Each row was made from one walk, in order. Every step used is in the known rows, and no mark comes twice. Write each row's walk.
In the rows, 128 means zero.
Known rows:
puro rabefas: [112 137 113 109 155  99 111 132 134 114 116 115 103 109 122 147 110 119
 148 117 137 129 132 166 138 158 116 132 127 119  90 139 123 142 163 125
 109 108 118 126 140 112 136 152 110 158 144 116 126 126 133]
pinem mitu: [128 104 115 135 118 169 116 138 133 100 132 113 124 157 142 133 160 153
 112 135 161 126 118 128 135 134 119 148 148 144 108 135 139 115 107  96
 145 134 132 112 137  93 151 143 143 133 113 131 157 139 109]
mitu pinem: [127 105 113 128 116 168 118 127 117  96 130  93 127 162 122 131 161 126
 116 134 171 123 117 131 119 129 131 147 136 148 113 130 139 118 120  94
 138 137 148 105 145  99 147 150 139 123 113 125 136 146 120]
zalig dorur poki godav: [154 146 101 102 152 166 182  81 100 133 113 156 145 110 167 101 149 189
 125 109 175 126 166 140 184  94 153  71 140  84 128  81 141 208 154 139
 141 166 101 104 109 154  91 149 134 130 122 127 106 176 128]
tibiv mepig: [132 103 136 111 112 166 126 131  83  98 151 110 127 157 151 105 145 130
 113 148 151 130 103 137 117 148 143 157 127 148 145 129 137 109  92 119
 140 121 139 120 135 114 129 134 134 110 124 125 123 144 120]
dito tibiv dorur: [184 145 151 131 134 137 125 149  86 144 181 159 146 128 150 110 124 151
 176 100 160 150 143 133  92 142 146 128 174 141 168 139 133 124  87 192
 141 154 107  86  85 116 160 129 178 126 114 132 162 122 132]
lebo dito: [142 144 157 146 109  83 110 146 112 131 165 135 124 125 129 112 109 103
 132 109 133 155 133 103 144 153 137 130 164 108 169 105 111 107 111 149
 168 143 139 132  82 131 139 111 135 132 105 127 164 116 146]
mepig tibiv dorur poki: [155 155 129 141 148 155 159 137  89 127 155 166 138 123 160  98 156 173
 159 102 193 144 140 148 155 107 117  93 171 137 108 105 153 168 105 151
 129 184 101  78 106 148 126 137 186 131 121 154 153 173 131]
zivub lebo dito tibiv mepig pinem: [172  89 125 130 111 173 133 131  53  77 197  98 124 194 136  98 161 131
 120 132 184 142  93 132 120 178 148 190 187 143 178 118 146  75  60 108
 186 154 152 105 127 114 170 153 164  96  92 110 173 145 129]
mitu tibiv govig: [134 110 136 121 116 164 109 166  92 111 150 163  99 132 110 122 118 168
 103 137 139 160 104 146 131  91 133 160 130 141  86 154 112 132 124 115
 146 169 153 115 142 111 179 137 178 153 104 107  92 113 118]
poki dorur tibiv govig: [148 115 109  89 129 139 136 147  90 146 162 153  99 115 147 113  93 186
 103 140 136 132 131 125 139 117 159 167 144 126 131 157 138 135 138 158
 154 156 127 116 158 122 160 134 162 128  99  96  92 160 119]
mitu pinem mepig tibiv dorur: [158 137 143 160 116 189 106 176 100 108 173 138 128 154 153 105 188 155
 159 100 229 155 117 143  78 105 110 153 178 163 109 151 137 120  73 149
 158 179 104  78 101 103 165 131 196 151 106 159 176 143  73]
dito tibiv mitu: [166  90 130 120  98 179 133 133  62 102 186 138 121 173 152 109 130 140
 112 161 151 130 110 145 122 157 169 158 159 153 170 128 152 102  78 125
 147 130 134 111 142 103 168 152 152  99 112  98 124 144 156]
zivub zalig: [135 130 150 139 118  83 134 126 105 131 152 142 134 123 123 123 107 123
 142  97 129 148 117 119 166 132 115 157 156 110 169 100 134 122 116 115
 174 163 127 132  81 136 116 127 157 115 132 124 157 119 144]
lebo dito tibiv govig poki: [155 174 119  93 142 132 142 150  93 148 166 178 116 103 107 118  70 169
 135 131 129 137 122 149 121 105 158 115 127 112 142 150  92 122 139 165
 181 149 144 113 155 130 147 133 180 155 114  88 147 114 140]
poki govig puro: [ 90 146 129 107 128 105  94 130 135  85  88 140 101  70 116 175  93 119
  90 122 123 107 123 162 154 132 144  94  83  82 114 117 136 110 205  90
 120 134 134 163 137 123 115 117  74 153 103  85 107 107 107]
dito lebo zivub zalig dorur tibiv govig: [166 123 148 109 108  82 130 164  65 120 198 184 104 105 130 122  77 170
 131 105 113 177 120 120 165 136 148 181 189 100 177 116 137 120 128 153
 210 180 148  99  90 113 173 137 183 109  77  98 138 125 162]
zalig dorur: [169 154 125 125 124 113 151 130 119 115 157 147 119 131 137 140 144 149
 135  87 116 156 149 113 156 132 133 135 158 108 170 111 148 146 127 155
 154 148 109 107  80 112 128 140 137 111 101 132 172 142 134]
dorur poki godav: [135 135 103 104 153 174 171  80 104 139  98 147 150 108 163  95 141 178
 122 129 181 112 156 147 172  92 151  67 124  93 107  89 131 200 154 128
 129 156 111 114 134 162  90 142 129 138 134 124  85 170 125]
lebo dito tibiv: [184 122 150 142 111 115 129 127  92 128 201 144 131 155 123 109  91 124
 147 113 134 150 127 109 125 176 165 135 191 106 185 115 125  95  80 156
 180 143 148 128  92 126 175 138 151 108  98  87 167 107 184]
mitu pinem mepig tibiv: [138  99 118 170  99 223 115 153 125  75 163 111 108 195 129 112 197 146
 120 125 230 140  86 142  94 106 108 169 170 153  72 148 143 105  72  80
 175 170 138 115 149 105 172 152 173 138 103 128 161 147  87]
tibiv dorur zalig: [159 158 117 144 130 102 121 132 105 162 180 135 155 103 170 118 127 143
 164  71 167 144 150 141 126 133 110 151 163 135 147 125 139 138 110 167
 173 166  81 105  72 134 130 100 176 129 121 161 170 161 108]
zalig dorur tibiv govig poki: [146 178  99  86 141 135 154 155  98 143 159 180 111 100 123 121  79 190
 131 127 135 127 124 151 127  97 153 127 130 109 136 157 109 141 156 167
 172 146 121 101 163 126 143 137 175 148 106 101 139 140 125]
lebo zivub zalig dorur: [179 160 156 140 111  62 148 135 100 115 186 167 128 119 133 132 116 139
 152  54 113 181 138 101 190 139 124 157 187  87 218  78 151 135 114 152
 214 186 112 107  25 118 120 136 157 101 101 132 211 133 153]
dito lebo: [146 127 154 159 109  80 108 135 122 128 158 148 136 107 117 127 127 103
 143 117 135 155 138 133 123 132 118 134 149 106 165  98 115 105 109 130
 176 143 143 134  89 128 135 126 148 131 120 134 149 112 153]
pinem mepig tibiv dorur zalig: [164 149 116 165 119 138 116 145 105 143 198 134 145 129 173 110 153 152
 163  69 207 152 133 146 113 121 102 167 182 143 123 134 143 131  84 153
 193 184  81 104  77 129 146 107 195 136 114 161 183 166  91]
rabefas puro kefinuv: [100 146 115 108 159  71 112 113 152 111 127 121  84 106 118 171 107 114
 140 130 141 137 132 209 154 175 114 135 134 119  68 158 121 134 191 124
 101 103 121 142 147  96 135 164  84 180 159 101 115 136 116]
zivub lebo: [149 130 147 149 109  73 120 136 117 123 151 140 123 109 115 119 109 121
 146 112 136 151 119 124 142 133 117 144 148 109 177 105 118 105 106 128
 179 143 138 127  82 140 121 125 143 126 113 126 166 121 143]
tibiv dorur: [151 158 151 130 137 123 115 157 103 145 147 151 142 107 153 116 140 142
 166 102 158 147 147 134 101 120 124 123 147 146 149 136 127 136 112 182
 124 151  98  88  86 119 134 114 164 143 123 159 153 131 103]
lebo zivub zalig dorur poki: [168 157 132 128 142  91 181 109  86 115 167 167 133 115 146 117 127 166
 152  72 138 162 144 113 225 132 124 109 186  93 171  57 168 171 127 137
 182 191 116  88  62 146 103 148 166  91 110 135 192 174 179]
puro kefinuv: [119 142 117 117 147  95 114 127 138 112 120 123 104 109 127 156 120 117
 132 129 135 133 137 176 146 154 114 132 131 129  91 150 118 134 170 121
 115 117 121 129 138 113 138 146 109 156 146 107 123 133 120]
pinem mepig: [122 106 124 131 132 179 114 133 131  97 132  91 113 154 137 124 167 140
 136 131 174 134 106 110 110 130 123 145 145 138 102 142 139 117 113 104
 156 134 143 113 139 110 139 132 143 115 118 129 160 140 108]
lebo zivub: [138 138 157 141 112  85 112 138 121 124 155 149 139 110 125 119 102 118
 141 104 121 150 125 115 142 137 130 132 146 113 167 100 126 115 121 142
 187 154 136 122  83 131 127 122 125 127 121 135 164 123 147]
mepig tibiv dorur poki govig: [142 137 146 106 138 154 136 126 102 106 121 197 114  94 161  82 125 160
 114 117 179 120 151 168 165  85 136  92 145 110 126 111 123 149 167 114
 127 176 103  89 114 160 119 118 132 126 120 135 120 148 119]
mepig tibiv mitu: [143  99 129 149  83 194 124 157  78  90 175 146 113 176 154 103 164 138
  96 157 183 137 100 163 119 119 138 168 151 163 129 133 147 108  72 104
 145 150 120 118 146 109 159 145 160 132 114 128 119 153 110]
mepig tibiv dorur: [162 155 149 159 118 151 117 173 103 133 169 168 136 130 151 105 159 150
 161  96 192 155 133 152  89 104 112 137 165 152 126 143 127 130  83 172
 139 174  91  93  90 122 153 121 185 159 117 160 156 131  87]
rabefas puro: [102 134 126 114 145  93 126 107 146 128 138 125 101 124 115 151 108 125
 141 131 136 134 120 175 139 157 128 131 132 113  92 140 133 127 159 132
 108 108 128 147 139 104 124 152  92 162 149 120 116 133 123]
puro govig: [154 164 125 115 139  98 132 113 160 111 127 158 122 112 119 102 110 129
 119 148 156 118 138 178 119 131 114 138 112  95 113 142 122 105 152 125
 135 109 121 137 147 122 122 140 132 155 156 118 127 110 129]
pinem mepig tibiv mitu: [140  89 128 149  85 218 117 159  79  76 177 128 105 188 158 102 182 145
  99 160 205 140  88 153 111 121 136 176 159 168 115 140 153 102  65  93
 159 151 127 111 152 101 165 147 168 126 109 128 135 159 100]
tibiv govig puro: [ 93 145 122 103 137 102 100 152 112  99 106 128  95  78 102 198  95 139
 102 127  99 137 106 152 151 135 139 114  83 106  92 130 143 115 184 114
 127 143 160 157 150 105 134 129 121 163  95  77 101 105 112]
mitu pinem mepig tibiv govig: [133  98 128 121 114 198 114 169  93  90 154 139  86 156 116 126 154 167
 103 142 171 160  89 148 118  92 121 174 144 155  70 160 128 111 113  98
 169 178 167 107 161 103 177 147 190 145  95 105 116 126  95]
puro govig poki dorur: [171 202  82 106 157 126 155 104 169 173 142 153 127  96 147  92 119 172
 113 120 188  96 175 153 121  88 137 116  92 100 150 150 119 142 144 178
 164 142  67 144 159 138  85 132 144 175 161 128 156 187  77]

Which walk is each row?
[ 94 163 116  91 168  85  96 136 124  88  93 136  90  59 128 170  93 128
 138 102 151 118 137 193 166 156 127  92 107  90  81 122 136 146 215 115
  99 128 112 128 134 115 122 143  90 177 125  98 121 126 120]
tibiv dorur poki govig puro rabefas
[174 155 142 133 119  82 156 130 104 117 174 157 123 127 135 137 129 145
 145  66 117 170 140 107 183 135 123 156 178  95 199  91 153 142 118 145
 185 173 109 110  47 117 120 139 159 102 104 128 193 137 146]
zivub zalig dorur
[154 120 101 104 112 176 142 130  79 122 185 119 128 156 177  79 124 169
 112 144 192 103 118 133 108 150 168 169 148 133 166 145 148 119  84 153
 166 128 102 118 158 119 136 137 144 111 114 115 131 192 109]
govig poki dorur tibiv mepig
[ 88 154 105 108 157  79  95 138 139  94 100 103  92  82 108 191  96 113
 140 108 132 123 122 177 148 174 122 114 101  99  75 131 138 133 189 112
 102 107 126 152 146 101 131 151  89 178 129  92 124 116 123]
govig puro rabefas
[135 168 124 104 151  74 129  98 172 111 136 155 102 109 110 118  97 127
 128 149 162 122 133 211 127 152 112 139 116  85  87 149 126 104 173 127
 120  96 120 151 155 104 119 157 106 179 170 113 119 114 125]
rabefas puro govig
[100 125 109 126 122 154  88 166 103  69 123 121  93 116 101 189 129 158
  88 126 149 138  88 162 145 131 133 143 107 120  65 140 149 108 153  82
 141 165 157 146 158  85 172 144 145 174  79  80 114 114  93]
mepig pinem mitu tibiv govig puro
[121  91 114 130 123 207 108 134 124  76 134  68 112 178 132 128 189 137
 127 135 204 130  98 111 105 132 124 158 150 152  93 143 147 110 107  80
 165 140 156  97 152  91 153 148 152 111 107 126 166 153 103]
mitu pinem mepig
[165 154 121 122 147 106 188 108  91 116 158 159 129 121 149 120 136 170
 147  81 141 154 145 117 220 130 124 107 179  99 157  67 169 175 131 132
 162 183 113  89  77 145 104 150 166  91 113 133 180 175 173]
zivub zalig dorur poki
[149 132 107 120 145 216 156 103  88 120 120 141 148 130 174  83 180 193
 135 117 243 126 146 154 143  81 142  84 151 116  93 103 139 192 125 129
 149 183 104  84 124 143 113 148 168 146 119 141 113 182  96]
mitu pinem mepig tibiv dorur poki godav
[100 162 108  90 164  81 109 126 130  78  97 135  82  67 124 178  93 131
 127  97 136 121 138 186 184 160 130  97 111  78  89 113 143 150 219 104
 109 126 116 134 132 112 120 153  80 165 119  89 128 131 131]
zalig dorur poki govig puro rabefas
[176 174  85  95 152 150 155 119 129 181 157 154 119 103 144 107 109 188
 113 118 162 113 163 132 127  85 158 122 105 118 158 153 121 146 132 185
 173 164  91 133 157 136 111 135 163 158 134 107 144 184  89]
dito tibiv govig poki dorur
[186 159 163 150 103  44 141 137  99 115 197 175 131 111 128 131 117 130
 156  51 115 190 141 102 188 141 120 159 194  81 230  67 146 128 107 152
 230 191 118 109  12 117 122 135 165 103  99 135 218 129 162]
dito lebo zivub zalig dorur
[133 211 102  96 161  96 147 113 164 137 134 172 117  91 104 114  82 151
 139 143 170 106 133 211 112 113 125 106  96  86  99 159  99 121 179 149
 145 106 108 138 179 122 105 147 133 194 168 115 145 124 113]
rabefas puro govig poki
[137  86 115 142  84 214 116 149  83  70 163 105 117 195 142 114 185 133
  93 155 209 128  97 155 113 123 136 174 152 173 113 133 154 103  83  78
 153 152 141 100 159  86 169 162 162 124 103 125 131 164 108]
mepig tibiv mitu pinem
[124  78 115 125 110 225 105 139 101  64 146  67 107 189 147 120 197 139
 113 152 214 130  91 118 106 135 133 171 152 168 104 141 156 103  95  74
 166 139 155  90 159  79 159 152 158 106 105 125 159 164 102]
tibiv mitu pinem mepig
[158  84 125 128  90 189 116 136  66  79 184 103 122 193 140 112 154 126
 106 151 189 134 106 134 120 158 162 168 171 158 155 122 151  92  80  99
 166 142 156  96 139  82 178 161 159 104  93 104 146 153 146]
lebo dito tibiv mitu pinem
[136  91 122 124 114 199 105 170  87  88 155 146  97 159 117 123 149 182
  92 141 168 158  95 150 134  97 127 182 147 153  73 159 124 121 112  91
 156 178 157 102 155  92 197 149 191 154  93 109 110 124 100]
mepig pinem mitu tibiv govig
[158 152  78 117 128 141 153 125 123 162 177 141 128 125 168  91  98 183
 126 122 188  91 147 121 117 130 163 144 159 105 159 152 142 143 118 176
 165 138  73 123 161 137 139 133 143 129 114 115 139 195 114]
govig poki dorur tibiv
[151 138 175 162  99  51  98 142 118 124 176 164 145  96 117 119 102 100
 151  97 125 169 132 119 140 140 122 136 160  98 194  79 116 100 107 143
 220 164 146 126  56 131 132 120 140 129 115 141 178 112 164]
dito lebo zivub
[160 184  81 113 151 140 152 112 153 181 142 139 131 104 152 105 128 170
 116 112 175 101 169 127 124  86 144 111  98 116 157 143 122 153 133 180
 161 152  71 138 149 143  88 127 142 162 147 132 156 194  76]
govig poki dorur
[138 110 125 171 105 202 120 155 128  89 162 127 109 179 132 111 181 146
 126 121 209 142  92 141  99 107 107 159 166 142  79 149 137 111  75  96
 170 165 128 125 140 119 163 142 168 141 110 130 157 138  91]
pinem mepig tibiv
[172 134 130 136 100  86 150 141  86 115 208 161 127 137 153 109  89 163
 150  81 144 147 126 103 161 167 151 176 220  85 201 107 162 131 104 156
 203 161 103 101  73 120 160 139 153  88  82 115 177 152 168]
lebo zivub zalig dorur tibiv
[133 163 105 111 132 174 126 165 111 128 146 173 113 117 109 118 107 188
 117 136 164 131 109 165 117  72 134 129 113 131  90 164  93 137 137 130
 169 159 131 108 172 115 154 138 188 179 118 111 135 128 102]
pinem mitu tibiv govig poki
[160 125  90 125 120 138 145 122 120 152 175 128 127 138 172  94 110 172
 120 121 179  99 147 110 125 145 161 158 170 112 159 143 155 139 109 165
 152 137  82 127 146 133 147 132 132 114 109 116 127 193 120]
poki dorur tibiv
[158 104 116 118  90 161 139 148  59  95 195 143 114 165 176 105 131 160
 109 147 161 131 117 133 138 158 168 177 182 139 178 126 170 122  92 136
 152 131 107  94 132  97 169 147 148  92  90 118 131 174 143]
zalig dorur tibiv mitu
[182 155 146 134 146 111 156 129  68 134 182 166 142 114 155  93 118 163
 177  91 174 157 146 126 166 145 138  93 196 117 166  85 147 148  94 172
 162 180 119  73  72 150 134 136 187 109 106 133 184 159 175]
zivub lebo dito tibiv dorur poki
[128  73 110 126 105 227 108 142  92  63 160  69 107 195 155 113 189 148
 115 154 223 124  87 117 103 145 142 180 170 163 106 147 164 102  90  78
 171 136 151  87 164  78 172 154 159  97  95 121 158 171 109]
dorur tibiv mitu pinem mepig
[152 107  81 110 128 205 148 127  73  98 177  95 126 183 161  90 170 165
 104 141 209 103 107 142 110 151 152 187 161 148 147 146 157 108  89 120
 163 145 110 103 179 116 152 152 157 110 105 124 149 191  88]
govig poki dorur tibiv mepig pinem
[136  91 108 116 126 198 136 127  75  80 153  86 125 187 144 109 187 136
 103 144 178 123  97 143 116 153 135 182 149 160 133 133 152  99  92  95
 142 141 138 107 160 111 149 150 148 107 112 131 140 157  96]
tibiv mepig pinem
[142  85 108 137 113 220 123 138  72  68 168  94 125 203 139  99 194 143
 100 140 206 127  87 149 109 142 132 193 159 161 115 138 147 103  73  83
 150 155 134 106 156 105 171 154 162 119 105 132 139 156  92]
mitu tibiv mepig pinem
[161 130 137 163 116 191  97 177  95 106 173 144 140 157 154 102 183 169
 148 100 225 151 123 146  93 112 115 159 179 163 112 150 133 130  72 141
 145 180  94  73  95  92 183 132 197 159 103 164 171 141  78]
mepig pinem mitu tibiv dorur
[158 105 122 110 100 161 141 138  62  90 193 123 122 169 170  96 130 158
 120 131 163 130 106 125 123 172 162 181 177 129 172 130 159 115  82 140
 163 126 121 101 125 104 157 144 142  87  92 115 139 166 136]
zalig dorur tibiv mepig
[139  83 130 145  87 219 105 152  82  69 174 114 124 195 150  93 170 155
  99 143 206 135  84 146 109 137 137 182 151 158 110 141 136 107  56  86
 160 145 135 112 136  87 171 148 161 130 107 129 135 148 105]
pinem mitu tibiv mepig
[153 100 102 117  96 173 134 137  74 120 186 130 118 160 187  90 132 162
  95 160 185 110 128 133 129 148 172 175 161 147 171 136 165 121  88 141
 148 133  95 112 155 109 154 141 142 106 108 119 115 198 120]
poki dorur tibiv mitu
[165 143 113 167 113 138 106 147 103 141 198 138 155 130 170 110 147 159
 154  69 205 149 137 147 121 125 106 169 180 143 122 132 137 138  84 144
 186 181  77  99  71 116 159 110 195 142 112 163 178 164  98]
pinem mitu tibiv dorur zalig
[197 154 172 146 119  96 112 161  75 142 205 166 142 119 144 100 107 137
 184  85 165 171 142 120 105 155 146 134 199 125 204 120 121 105  71 203
 178 167 115  87  45 122 165 119 186 128  97 130 193 115 147]
zivub lebo dito tibiv dorur
[134  78 100 128 116 220 121 137  94  67 148  84 122 197 153 119 200 158
  94 146 197 122  96 138 127 152 123 186 162 165 110 139 156  94  82  72
 156 143 140  97 158  82 166 159 157 117 101 133 166 159  87]
tibiv mepig pinem mitu
[155 140 122 142 146 186 150 139  86 107 156 141 133 143 161  98 180 176
 156 105 224 143 129 143 145 109 116 106 179 148  93 109 161 159  97 132
 142 188 112  66 117 132 137 146 194 125 112 154 169 183 122]
mitu pinem mepig tibiv dorur poki
[164 178  85 108 145 157 151 132 137 174 153 158 115 105 146 104 127 187
 104 116 177 116 158 141 126  67 140 127 102 123 137 155 118 149 130 177
 172 173  83 136 160 140 106 132 166 173 135 121 141 189  67]
mepig tibiv govig poki dorur
[104 162 116  93 160  67 112 126 122  78 106 140  84  64 121 177  85 129
 132  87 137 129 135 183 198 162 125 107 120  70 102 103 145 148 215 100
 126 139 115 136 116 115 116 152  90 161 120  88 138 128 137]
zivub zalig dorur poki govig puro rabefas
[142  89 108 176  98 224 103 155 115  72 165 119 124 200 130 109 188 165
 102 125 223 134  94 146 116 116 115 179 174 151  76 147 136 119  69  69
 156 169 124 108 141  88 198 155 174 152  99 135 153 143  95]
mepig pinem mitu tibiv
[166 149  81 139 132 111 139  97 137 176 177 114 144 114 176 115 131 151
 124  78 170 121 167 124 151 124 122 158 141 120 153 120 149 147 116 155
 187 167  70 145 100 145 106 110 150 127 133 144 160 203  97]
poki dorur zalig
